Known rows, with every step that occurs:
zase kofit beka: [-0.61  0.77  0.87 -0.93  2.29  0.63  1.15 -1.60 -0.41  0.98  0.28 -0.40
 -0.54  0.57  1.24  0.83 -1.10  1.19 -1.37  1.94  0.17]
beka kofit zase redis: [ 0.63 -0.54  0.26  0.23  0.70  0.08  1.42  0.47  1.80  2.01 -0.55 -1.25
 -2.19 -1.82  1.05  0.80  1.68 -2.42 -1.48 -3.58  0.72]
zase redis: [-0.63 -1.38 -0.85 -0.30 -1.30  0.92  2.07  1.03 -1.08  0.72  2.62 -0.27
 -1.10 -0.37 -0.42 -1.51 -0.05 -0.22 -1.80  1.60  2.34]
magiba beka kofit zase redis lano: [ 0.63  0.88  0.00 -0.14  0.05  0.05  0.29 -0.04  2.45  0.93 -0.86  1.04
 -1.17 -1.84 -1.32  1.13  1.38 -0.57 -0.55 -4.83 -2.98]
roru beka: [ 1.47  1.28  0.45 -1.68 -0.82 -3.07  1.13  1.47 -1.14 -0.28  1.71  0.97
  0.78  1.72  1.16 -0.29 -0.73  0.30  1.12  3.91  1.54]
lano kofit: [-1.69  1.47  0.09 -1.40 -0.17  0.19 -0.17  0.21 -0.37  0.05  0.99 -2.37
  2.19  1.39 -0.80 -2.20  0.21  2.06  1.90  3.25  1.68]
zase redis lano kofit beka magiba kimuga: [-0.55  2.12  0.63  0.37 -0.38  1.09 -1.73 -0.06 -1.17 -0.32 -2.20  0.35
 -1.17  0.66 -1.51 -0.67  1.51  0.29  2.90 -3.89 -3.72]
redis beka: [ 0.16  0.68  0.79 -0.41 -1.01  0.80 -0.91  1.42 -0.52 -0.44  2.67 -0.34
  1.99  1.95 -1.47 -1.86 -1.61  1.76 -1.74  2.72 -0.12]
redis zase kofit: [-2.13  0.17  0.60  0.81  0.47 -0.66  1.80  1.04 -0.08 -0.63  2.54  1.60
  1.46  2.57 -1.68 -0.77 -1.06  0.79 -2.75  2.75 -0.81]
kofit zase: [ 0.53  1.11  1.19  0.15  0.55 -1.10  0.65  1.65  0.68  0.78  0.98 -2.28
 -0.92 -0.28  1.46 -1.45  1.92 -0.47 -0.35  1.24  1.55]
tavom kimuga magiba beka kofit zase: [ 1.71 -1.20 -0.44  1.89 -0.57  0.59  0.74 -0.44  3.44 -0.44 -1.60 -0.06
  0.93 -2.99  2.91  4.84  1.50 -1.20 -0.62  0.74  2.95]
tavom kimuga: [-0.27 -1.10  0.59  1.69 -2.20  1.08  1.29  1.85 -0.29  0.18  2.31 -1.77
  1.00 -1.44  0.61 -0.25  0.01  0.64 -1.11  6.58  4.64]
kimuga magiba: [ 1.87  0.47 -2.18  1.27 -0.52  0.98  1.21 -0.08  0.00 -0.84  2.96  0.04
  1.78  0.93  1.67 -0.27  0.48 -0.20 -0.75  4.66  3.34]
roru beka magiba kimuga tavom: [ 2.67 -1.07 -1.20  0.80 -0.97 -4.86 -1.34  1.23 -1.75 -3.00  0.14  2.12
  0.22  0.28  1.56  1.72 -0.85 -1.44  2.75  1.85  1.82]
kofit beka magiba: [ 0.93  2.10  0.76 -0.26  1.14 -0.49 -0.96 -2.42 -1.14  2.22 -0.89 -1.00
  0.11  1.02  2.95 -0.02 -1.06 -1.09  2.10  1.80 -0.15]
redis beka kofit zase: [ 1.27  1.38  1.87  0.06  0.91  0.06 -1.46  0.76  2.40  0.70 -0.41 -1.25
  0.80  0.46 -0.09  0.41  0.02 -0.47 -1.46 -2.44 -1.88]
zase kofit: [-1.39  0.23  0.32 -0.03  0.86  0.47  1.06 -0.20 -0.79 -0.05  1.99  0.01
  0.79  0.20 -0.39 -0.16 -0.56  1.28 -1.98  3.23  1.34]
lano kofit zase redis beka magiba kimuga tavom: [-0.53 -3.71 -0.52  1.45 -0.57 -0.81 -1.84  1.56  0.57 -2.17 -2.71 -0.61
 -2.36 -0.78 -1.32 -0.84  1.25 -0.76  1.34 -7.07 -1.26]
kimuga magiba beka: [ 0.88  0.14 -1.99 -0.49 -0.87  0.23  0.29 -0.82 -0.13 -1.65  2.06  1.53
  2.30  0.54  0.92  1.39 -0.43  1.28 -0.33  3.91  2.33]
lano kofit zase redis beka magiba ponet: [-2.61 -0.86  0.10 -2.82  0.39  0.57 -1.27 -0.01 -0.22 -0.14 -2.14 -0.22
 -1.48 -1.01 -2.68 -3.25  1.74 -0.53 -0.24 -6.72 -3.23]
lano kofit beka: [-1.05  1.99  0.76 -2.22  1.40  0.27 -0.20 -1.32 -0.03  1.15 -0.80 -2.88
  0.68  1.73  1.00 -1.03 -0.27  2.00  2.54  2.01  0.35]
ponet magiba beka kofit zase: [-0.78  0.03  2.34 -1.94  1.82 -1.60 -0.14 -1.40  2.17  2.63 -3.96 -0.93
  0.32 -1.26  0.40  1.39 -1.02  0.47  1.72 -2.47 -1.25]

Rows:
[-1.53  1.82 -1.61 -2.53  1.19  1.72 -0.59 -2.62 -0.97  0.55 -1.27  0.29
 -0.89 -0.60 -2.38 -2.93  1.06  0.05  2.17 -3.07 -3.84]
zase redis lano kofit beka magiba ponet
[ 2.39  0.26 -2.13  1.50 -0.03  1.03  1.16 -1.06  3.34 -0.30 -0.61  2.22
 -0.77 -1.65  0.20  2.18  2.06 -1.52 -0.76 -4.74 -2.07]
kimuga magiba beka kofit zase redis lano
[-0.96  1.17  1.31  0.92  2.13 -1.10  0.38 -2.11 -0.34  1.23 -1.06  1.86
  0.27  2.76  1.02  0.60 -1.75 -0.98 -0.03 -0.26 -3.28]
redis zase kofit beka magiba
[ 1.91 -0.81 -1.03  1.20  0.89 -1.89 -2.11 -0.81 -1.20 -1.37 -0.86 -0.31
 -0.75 -0.39  2.04  1.74 -0.76 -0.93  1.78  1.36  1.33]
kofit beka magiba kimuga tavom
[-0.67  1.39 -0.48 -0.63  0.23  1.97  1.23 -0.86  0.42  1.24 -0.19 -1.15
 -1.11  1.03 -1.29 -2.68  0.63  1.48  1.78 -1.56 -2.29]
zase redis lano kofit beka
[-1.44  0.85 -1.19  0.31 -1.18  1.97  1.24  0.56  0.21  0.24  1.59 -0.79
  0.33  0.68 -2.94 -3.76  1.05  1.57  1.28 -0.21 -1.02]
zase redis lano kofit
[ 0.76  2.43  1.80 -0.36  0.36 -0.88 -2.60  0.22 -2.25 -0.22 -1.13 -0.14
 -0.20  0.62  1.52  1.61  0.27 -0.51  1.18  0.97 -0.40]
kofit beka magiba kimuga
[ 0.52 -1.67 -2.81  0.42 -1.47  2.31  1.83  0.77 -0.36 -2.67  3.40  0.32
  1.31 -2.82 -0.03  0.28  1.44  0.05 -3.15  6.75  5.23]
tavom kimuga magiba ponet
[ 0.23 -1.00 -0.11 -0.55 -0.99  1.98  0.02  0.14  0.47  0.64  1.19  0.83
  0.72  0.41 -1.90  0.37 -1.87 -0.23 -2.92 -2.07 -1.09]
zase redis beka kofit
[-1.41  0.02  1.10 -2.49  0.76 -0.57 -0.50 -2.10  0.63  2.11 -2.11  0.08
  2.60 -0.17 -0.82  1.54 -3.32  1.64  1.43  0.97 -0.41]
ponet magiba beka kofit
[ 0.13  1.84  1.05  0.59 -1.11 -1.02 -2.58  1.65 -2.57 -1.28  0.56  0.30
  1.34  0.28 -0.06  0.42  0.70 -0.44  0.51  2.28  0.83]
beka magiba kimuga
[ 0.17 -0.93  2.10  0.99 -1.40 -0.21 -1.84  3.26 -0.88 -0.81 -1.43  1.00
 -2.67 -0.42 -1.02 -0.29  1.75 -1.57 -2.00 -6.07 -2.28]
kofit zase redis beka magiba kimuga
[ 1.22 -4.11 -0.53  2.40 -0.93 -1.06 -1.29  2.27  0.19 -2.06 -0.99  0.79
 -3.26 -1.58 -0.42 -0.14  0.74 -2.13 -1.10 -5.71 -0.54]
kofit zase redis beka magiba kimuga tavom
[ 0.99 -1.79 -1.64  1.10 -0.82 -1.46 -0.67  2.44 -0.89 -3.38  2.84 -0.52
  0.44 -0.75 -0.77  0.32 -0.11  0.90 -0.73  4.32  3.89]
magiba kimuga tavom
[-1.48 -2.39  1.37 -2.08  1.07 -0.61  1.61 -1.32  1.93  3.22 -4.12 -0.20
 -1.95 -2.26 -0.17  1.21 -0.84 -0.55  0.35 -5.45 -1.12]
ponet magiba beka kofit zase redis
[-0.49  1.28  0.84  0.05  2.57  0.02 -0.25 -3.46 -1.09  1.97 -1.64  0.22
 -0.37  0.58  2.49  1.18 -1.28 -0.51  0.53  0.25 -1.17]
zase kofit beka magiba
[ 0.67 -2.03 -1.56  1.42 -2.61  1.35  1.45  0.09  0.48 -1.60  1.56  0.80
  2.07 -1.63  1.48  2.49 -0.30  1.10 -0.89  5.88  4.66]
tavom kimuga magiba beka
[-1.29  0.63  1.20  0.02  1.95 -0.49  1.78 -0.44  0.20  0.38  0.79  1.18
 -0.01  2.86 -0.18  0.45 -1.54  0.79 -2.02  1.46 -2.19]
redis zase kofit beka
[ 0.49 -0.94 -2.06  1.71  0.02  0.24 -1.03 -1.01 -0.16 -1.46 -1.95  0.03
 -1.81 -0.31 -0.92 -0.68  0.64 -0.21  3.61 -3.48 -1.98]
zase redis lano kofit beka magiba kimuga tavom
[-0.29 -1.29 -0.08  0.49 -1.69  1.26 -0.56 -0.27 -1.41  0.98  0.64  1.12
 -0.07  0.96 -0.93 -1.87 -1.72 -0.84 -1.03 -2.03 -1.31]
zase redis beka magiba
